Known rows, with every step that occurs:
seso, ropud: [-26.4  50.0   3.4 -13.5  -9.5 -40.5  -7.0  59.1  45.5  -9.9  -6.2 -10.5
  13.5  14.5 -31.9  20.9   6.7 -16.5 -32.2   7.7  38.8 -22.3 -33.1]
nilo, dasu, tovi, biri, ropud, seso: [ 45.5 -11.4 -27.7  17.4 -22.0  24.5  35.8  -8.9  32.3  24.1 -27.6 -25.8
   4.3  15.0 -51.9 -28.3 -18.5 -39.9  33.7   1.5  23.1  13.2 -36.4]
ropud, seso: [  1.8  -2.6  33.4   0.9 -42.7 -26.1  32.5  19.1   7.5   8.0 -15.4 -45.3
 -29.3  -3.9   4.7   1.4 -18.9 -47.2 -15.0 -45.1 -29.1  24.3 -53.8]
tovi, dasu, lapuna, seso: [ 35.1  -9.5   3.6 -18.9  -9.2   5.1  -0.6  49.7  -6.5  30.3 -64.7   1.4
 -71.9 -28.8 -24.0 -38.7  65.2 -45.0  32.5 -56.9 -36.3  20.8  52.9]
nilo, dasu, tovi: [ -3.1  20.2 -14.6  31.9 -21.9 -26.0  45.1  23.4  40.1  18.2 -48.1   3.4
  -6.1  29.3 -47.5 -36.6   9.8 -56.4  28.7 -18.4  42.8  -5.0 -26.8]
lapuna, seso, ropud, dasu: [ 23.7   7.2 -15.4 -14.3 -44.5 -18.0   1.4  54.9   2.6  14.4  16.9 -26.9
  -1.4 -13.9   3.7  32.5   0.7 -43.9   6.8  -9.5  -1.8  -5.2  14.5]
biri, lapuna, seso: [ 12.0 -19.3  -5.4 -28.4 -32.9  -1.8   1.9  81.3  -2.7  33.5 -53.2 -17.5
 -41.2   6.5   8.4  12.7  11.8   5.3   8.0 -45.8   5.3 -14.0 -18.3]
lapuna, zale: [-23.6  27.9  14.2 -15.4 -31.7 -70.7  33.7  32.1  28.4  -1.3 -54.0   6.2
   4.5  -6.7 -40.4 -18.1  -9.4  -1.0   8.7 -26.5 -21.7   9.2  -8.4]
biri, lapuna, dasu, tovi: [-14.5 -14.0  -4.9 -43.4 -37.1  -6.4  17.6  49.4   0.5  10.6 -68.1  17.5
 -16.7  38.7 -54.2 -30.4  38.3  21.5   4.1 -40.6  42.6  -6.1  -8.5]
seso, ropud, dasu, tovi, biri: [  6.3  17.4 -25.8  -8.3 -26.8   9.2  23.1  18.5  18.5   4.4   1.1   5.9
  12.4   8.6 -61.2   4.7  15.2 -22.9  10.3  26.2  -6.0   2.3   9.4]
nilo, dasu, lapuna, seso: [ 26.7  -2.7 -34.7   0.0 -14.8 -35.0   5.6  64.4   7.5  30.4 -65.2  13.8
 -37.7   2.1 -15.6 -41.8  21.7 -52.6  59.7 -49.2  28.3 -13.5  11.5]
dasu, tovi, biri: [ -0.7  26.8  -4.3   9.8  -3.5  17.0  38.5  23.6  47.3  15.2 -45.4  16.4
 -35.8   9.3 -59.8 -20.6  18.5   5.4  12.3  18.3 -28.4  26.4 -36.8]
biri, lapuna: [-30.8  -5.6  -0.5 -26.1 -24.6 -10.3  10.9  67.4  -2.4   6.6 -68.7 -15.8
 -21.7  23.4 -20.5  -0.4  24.0   0.8  -1.9 -48.4  13.5 -15.9 -34.3]
dasu, tovi: [-19.2  35.9  18.5  -5.8 -28.7 -16.9  32.0  29.3  56.7  18.4 -45.5   1.2
 -27.3  26.0 -45.8  -9.8  26.0 -21.3 -17.2  -1.6  30.1  14.4 -37.5]
seso, ropud, dasu: [-23.6  23.0 -12.2 -12.5 -37.9 -29.8  11.4  38.2   0.8 -17.0   4.8 -23.6
  25.6   4.4 -28.0  20.7  15.0 -49.9  -1.3 -12.6   8.4  -7.1   1.7]
zale, lapuna, dasu, nilo: [-43.7  10.4  53.6 -35.0  -9.2 -87.4 -53.2  37.5 -12.0   1.7 -68.2  19.2
 -34.4 -26.7 -36.7 -35.7   6.8 -28.0 -44.9 -39.0  12.4  36.1   9.7]
tovi, dasu: [ -8.2   9.0  16.2  23.5  -9.4   1.5  32.2  23.1  -3.4  -8.3 -44.6 -29.8
 -36.3 -23.1 -28.6 -27.2  45.3 -56.5  15.3 -48.6 -56.8  27.5   8.5]
seso, lapuna, dasu, nilo: [-34.5   8.7  18.5 -53.5  -5.3 -44.2 -53.8  64.3  -6.6 -17.4 -38.6 -22.8
 -82.7 -11.8 -45.0 -42.6  -2.6 -30.7  -1.5 -51.6 -13.9   5.3  30.8]
nilo, dasu, tovi, tatem: [ 14.9  10.6 -26.4  46.4 -39.7 -22.7  37.5  -7.9  42.6   3.4 -45.1 -15.2
 -10.9  17.1 -65.8 -25.0  20.9 -41.5  59.4 -24.2   2.3   0.8  15.2]
zale, lapuna, seso: [  1.6  10.3  23.5 -25.0 -13.8 -49.4 -25.2  52.1   6.7  27.8 -56.5  28.9
 -29.7 -26.3  18.2  14.8  15.0 -28.7 -34.4 -22.1  19.6  29.3   4.9]
tovi, biri, ropud, dasu, nilo: [-11.3  -2.2  -9.9  -9.1 -21.4  25.1  -6.8  12.5  -8.6  -7.3 -23.0 -70.3
 -18.4 -29.5 -52.9  -2.5  -0.8 -32.1  19.9  -6.0 -61.5  34.7 -14.9]
lapuna, seso, ropud, dasu, tovi, biri: [ 51.5   2.5 -28.7  -8.4 -33.9  17.5  13.3  35.7  16.3  31.9  11.9   2.1
 -13.0 -11.1 -27.3  17.2   0.8 -19.2  21.9  25.3 -21.2   4.7  23.8]
ropud, dasu: [-32.3  -0.3  -7.7   8.1 -49.1 -14.7  45.7  22.8 -25.5 -18.1 -26.4 -34.3
  -4.4  -9.1 -10.8  -2.4  25.6 -68.3  28.6 -51.5 -44.6  25.2  -5.7]

Rows:
[  4.4 -11.2  16.5 -43.4 -32.0 -17.4  -5.8  33.2  -2.5   0.0 -16.8 -37.1
 -63.6  -1.8   2.9  -0.4 -17.3 -50.7 -12.6 -55.6 -18.1  10.5  -4.7]	ropud, seso, lapuna
[ 52.4   2.2 -21.1 -10.8 -68.7  -7.2   2.9  13.5  28.2  22.2  14.2 -29.3
  -9.4  -8.0 -32.5  37.9  19.7 -24.3  25.9   4.4 -10.5   3.3  58.3]	lapuna, seso, ropud, dasu, tovi, tatem
[-38.1  17.9  38.4  -5.5 -19.6 -59.3 -14.6  46.9   3.0  -8.8 -35.2 -31.7
 -46.0 -15.6 -46.8 -44.2  -4.2 -26.4  -7.4 -40.2 -26.6  21.1 -20.0]	lapuna, dasu, nilo
[  3.1   7.3 -35.6 -75.8  -0.2  35.0 -24.2  39.4  21.9 -21.7 -41.4   9.8
 -36.0  13.5 -74.7 -26.4  31.7  15.4  14.6  -3.2  25.0  10.5  29.1]	seso, lapuna, dasu, tovi, biri, ropud
[ 32.7 -18.8 -52.4 -42.4 -23.0  48.4   1.1  35.8 -13.7   5.8 -40.8 -21.0
 -20.4 -22.9 -33.8   1.3  38.4 -16.2  51.3 -14.4 -34.4  28.2  18.4]	tovi, biri, ropud, dasu, lapuna, seso
[ 32.5  -9.5  -5.5 -29.8 -32.3  27.0  27.2  -2.7  20.6   0.1 -21.1 -12.4
  -7.5   7.6 -61.2 -25.7   7.7  11.4   6.5  -0.8   0.3  41.0 -25.1]	lapuna, dasu, tovi, biri, ropud, seso
[  1.9 -31.6 -29.9 -11.5 -40.7  37.7  46.3  13.6 -24.9  17.0 -51.1   1.8
 -22.5  10.5 -52.0 -17.3  29.5 -15.7  46.7 -23.1 -41.4  17.9   7.7]	ropud, dasu, tovi, biri, lapuna
[-37.1  10.2  18.8 -31.2 -11.1 -63.5 -11.7  38.4 -15.7 -18.7 -68.1  48.4
   0.9 -12.5 -21.2 -22.5  35.1 -18.9 -25.6 -40.7  25.8  34.6   7.1]	zale, lapuna, dasu
[ 36.6 -28.9   3.6 -47.7 -56.7 -10.5  -2.8  -8.2   2.5  -9.2 -16.6 -23.3
 -63.1   2.5 -44.2 -17.8   6.5 -16.4  23.4 -56.5 -27.3  22.2  57.2]	ropud, seso, lapuna, dasu, tovi, tatem
[ 17.7   7.1  14.5 -15.6 -44.8 -38.4 -33.4  54.7   6.5  32.7  16.8 -51.6
 -31.7 -27.5  -8.2  20.2 -23.1 -55.7 -10.4  -6.2 -15.1  -3.1  18.7]	lapuna, seso, ropud, dasu, nilo
[ 22.9 -27.4 -24.7 -43.5 -49.1  -3.4  -8.5  72.5 -21.1  29.8 -16.5 -20.8
  -5.3   6.4   1.3  29.4   9.1 -10.7  11.3 -32.6  19.3 -29.7  19.5]	biri, lapuna, seso, ropud, dasu
[-29.3  10.6 -14.4 -51.7  -8.4 -22.3 -14.5  64.7  -8.8 -37.6 -39.5   5.1
 -47.3   2.7 -29.9 -28.1  24.0 -17.7  16.0 -54.2  -4.4   1.4  28.3]	seso, lapuna, dasu
[  6.0   0.1  33.6 -43.1 -28.5 -71.1 -70.5  45.6 -10.1  40.7 -19.9   2.3
 -25.1 -39.1  -3.2  19.5 -12.3 -55.9 -50.9  -6.7  25.1  15.4  45.7]	zale, lapuna, seso, ropud, dasu, nilo
[ 20.8  25.0 -10.9 -59.6 -12.4 -34.2 -37.3  85.7  38.3  32.1 -37.8  21.4
 -35.9   5.7 -22.9   3.9  30.3  -6.8  -6.9  -6.6  56.3 -21.9  14.8]	dasu, lapuna, seso, ropud
[  6.0 -11.2 -45.7 -55.4 -25.1   9.4  13.4  11.6 -11.4  -7.8 -62.7   1.3
  13.3 -17.6 -72.5 -20.8  26.9   3.1  56.5 -14.4 -33.2  24.5  32.7]	tovi, biri, ropud, dasu, lapuna, zale
[ 19.2 -15.4 -44.6  23.6  -3.2  15.3  40.0  30.9  10.8  29.2 -67.8  18.4
 -14.9  28.3 -61.0 -45.0   6.2 -11.1  56.1 -15.2   7.9 -16.7 -18.7]	nilo, dasu, tovi, biri, lapuna
[ -7.2 -22.2 -34.4 -11.5  -1.6  19.7  23.6  58.7 -31.0 -17.1 -60.1  16.1
 -21.3  -0.4 -43.1 -32.4  22.3  41.4  47.5 -38.4 -58.2   6.3 -19.3]	tovi, biri, lapuna, dasu
[ -3.5   2.0   7.0 -16.9  -3.0  -3.9   6.4  36.4  -5.7   4.6 -78.4   2.6
 -56.1 -16.3 -47.3 -50.4  73.8 -49.2  27.2 -59.9 -27.5  19.1  37.4]	tovi, dasu, lapuna
[ 12.8   0.5   5.0 -39.3 -31.0 -49.5 -37.0  45.6 -12.5  21.8 -20.1  26.4
   6.8 -26.2  10.2  32.1  12.0 -45.7 -32.7  -9.8  37.4  12.2  42.0]	zale, lapuna, seso, ropud, dasu
[ 51.0 -32.5 -29.5 -39.9 -72.7   7.7 -10.4  31.6   3.3  38.1 -17.4 -21.8
 -13.7  13.4 -35.8  35.6  26.2   8.3  27.7 -20.3  14.3 -21.4  62.2]	biri, lapuna, seso, ropud, dasu, tovi, tatem
[ -5.1   8.1  -2.5 -54.1  -1.5  -7.9 -21.2  13.1  16.7  -1.6 -68.0  52.8
   9.9  -1.4 -65.2 -20.1  42.3  17.6 -28.8  10.1  52.8  44.2  10.4]	zale, lapuna, dasu, tovi, biri, ropud
[-26.5 -16.8  -9.9 -34.5 -29.1 -15.7  12.0  66.3 -23.8 -11.8 -64.4   1.2
 -11.7  21.4 -30.2 -23.7  33.4  17.3  16.6 -63.7  10.2  -8.9 -15.2]	biri, lapuna, dasu
[-19.2  14.6 -22.0 -50.1 -33.5 -33.4 -10.8  47.0  -0.3  -4.5 -26.5   6.7
   6.8  10.9 -45.9  -1.9  41.5 -45.0   7.0 -22.8  36.4 -14.5  28.2]	seso, ropud, dasu, lapuna
[  0.7  -4.7 -20.2  12.0 -36.0  26.4  58.1   0.2  -4.6   5.0 -31.6  -1.6
 -21.0  -4.0 -51.2 -19.1  24.6 -38.5  43.7  -9.4 -60.2  38.5   2.2]	ropud, dasu, tovi, biri
[ 41.8   3.3  -2.2 -34.1  -4.5  -3.7 -24.8  59.4   9.0  31.4 -41.6   6.7
 -50.0 -21.7 -34.2 -23.0  56.8 -36.3  13.9 -28.5  -1.1  -1.2  63.8]	tovi, dasu, lapuna, seso, ropud
[ -3.1  -8.7 -48.8 -40.0 -16.8  41.4   9.5  23.7 -13.1 -15.7 -53.7 -20.7
  -3.4  -9.9 -55.4 -10.0  49.7 -16.6  45.4 -16.7 -24.6  27.2   6.3]	tovi, biri, ropud, dasu, lapuna
[-20.4  20.0   2.2 -58.8 -25.6 -73.6   6.4  47.1  23.9  12.7 -89.2  42.0
 -19.6   3.9 -60.9 -41.3  27.4   6.4  19.7 -38.2  13.6   2.5  19.8]	dasu, lapuna, zale
[ 19.9  -4.2 -10.3 -44.5 -24.7 -11.4 -24.4  90.1  15.0  34.9 -24.8 -10.0
 -15.1  15.1  -2.3  30.3   3.2  16.0 -14.5 -17.6  43.7 -40.1  -9.5]	biri, lapuna, seso, ropud
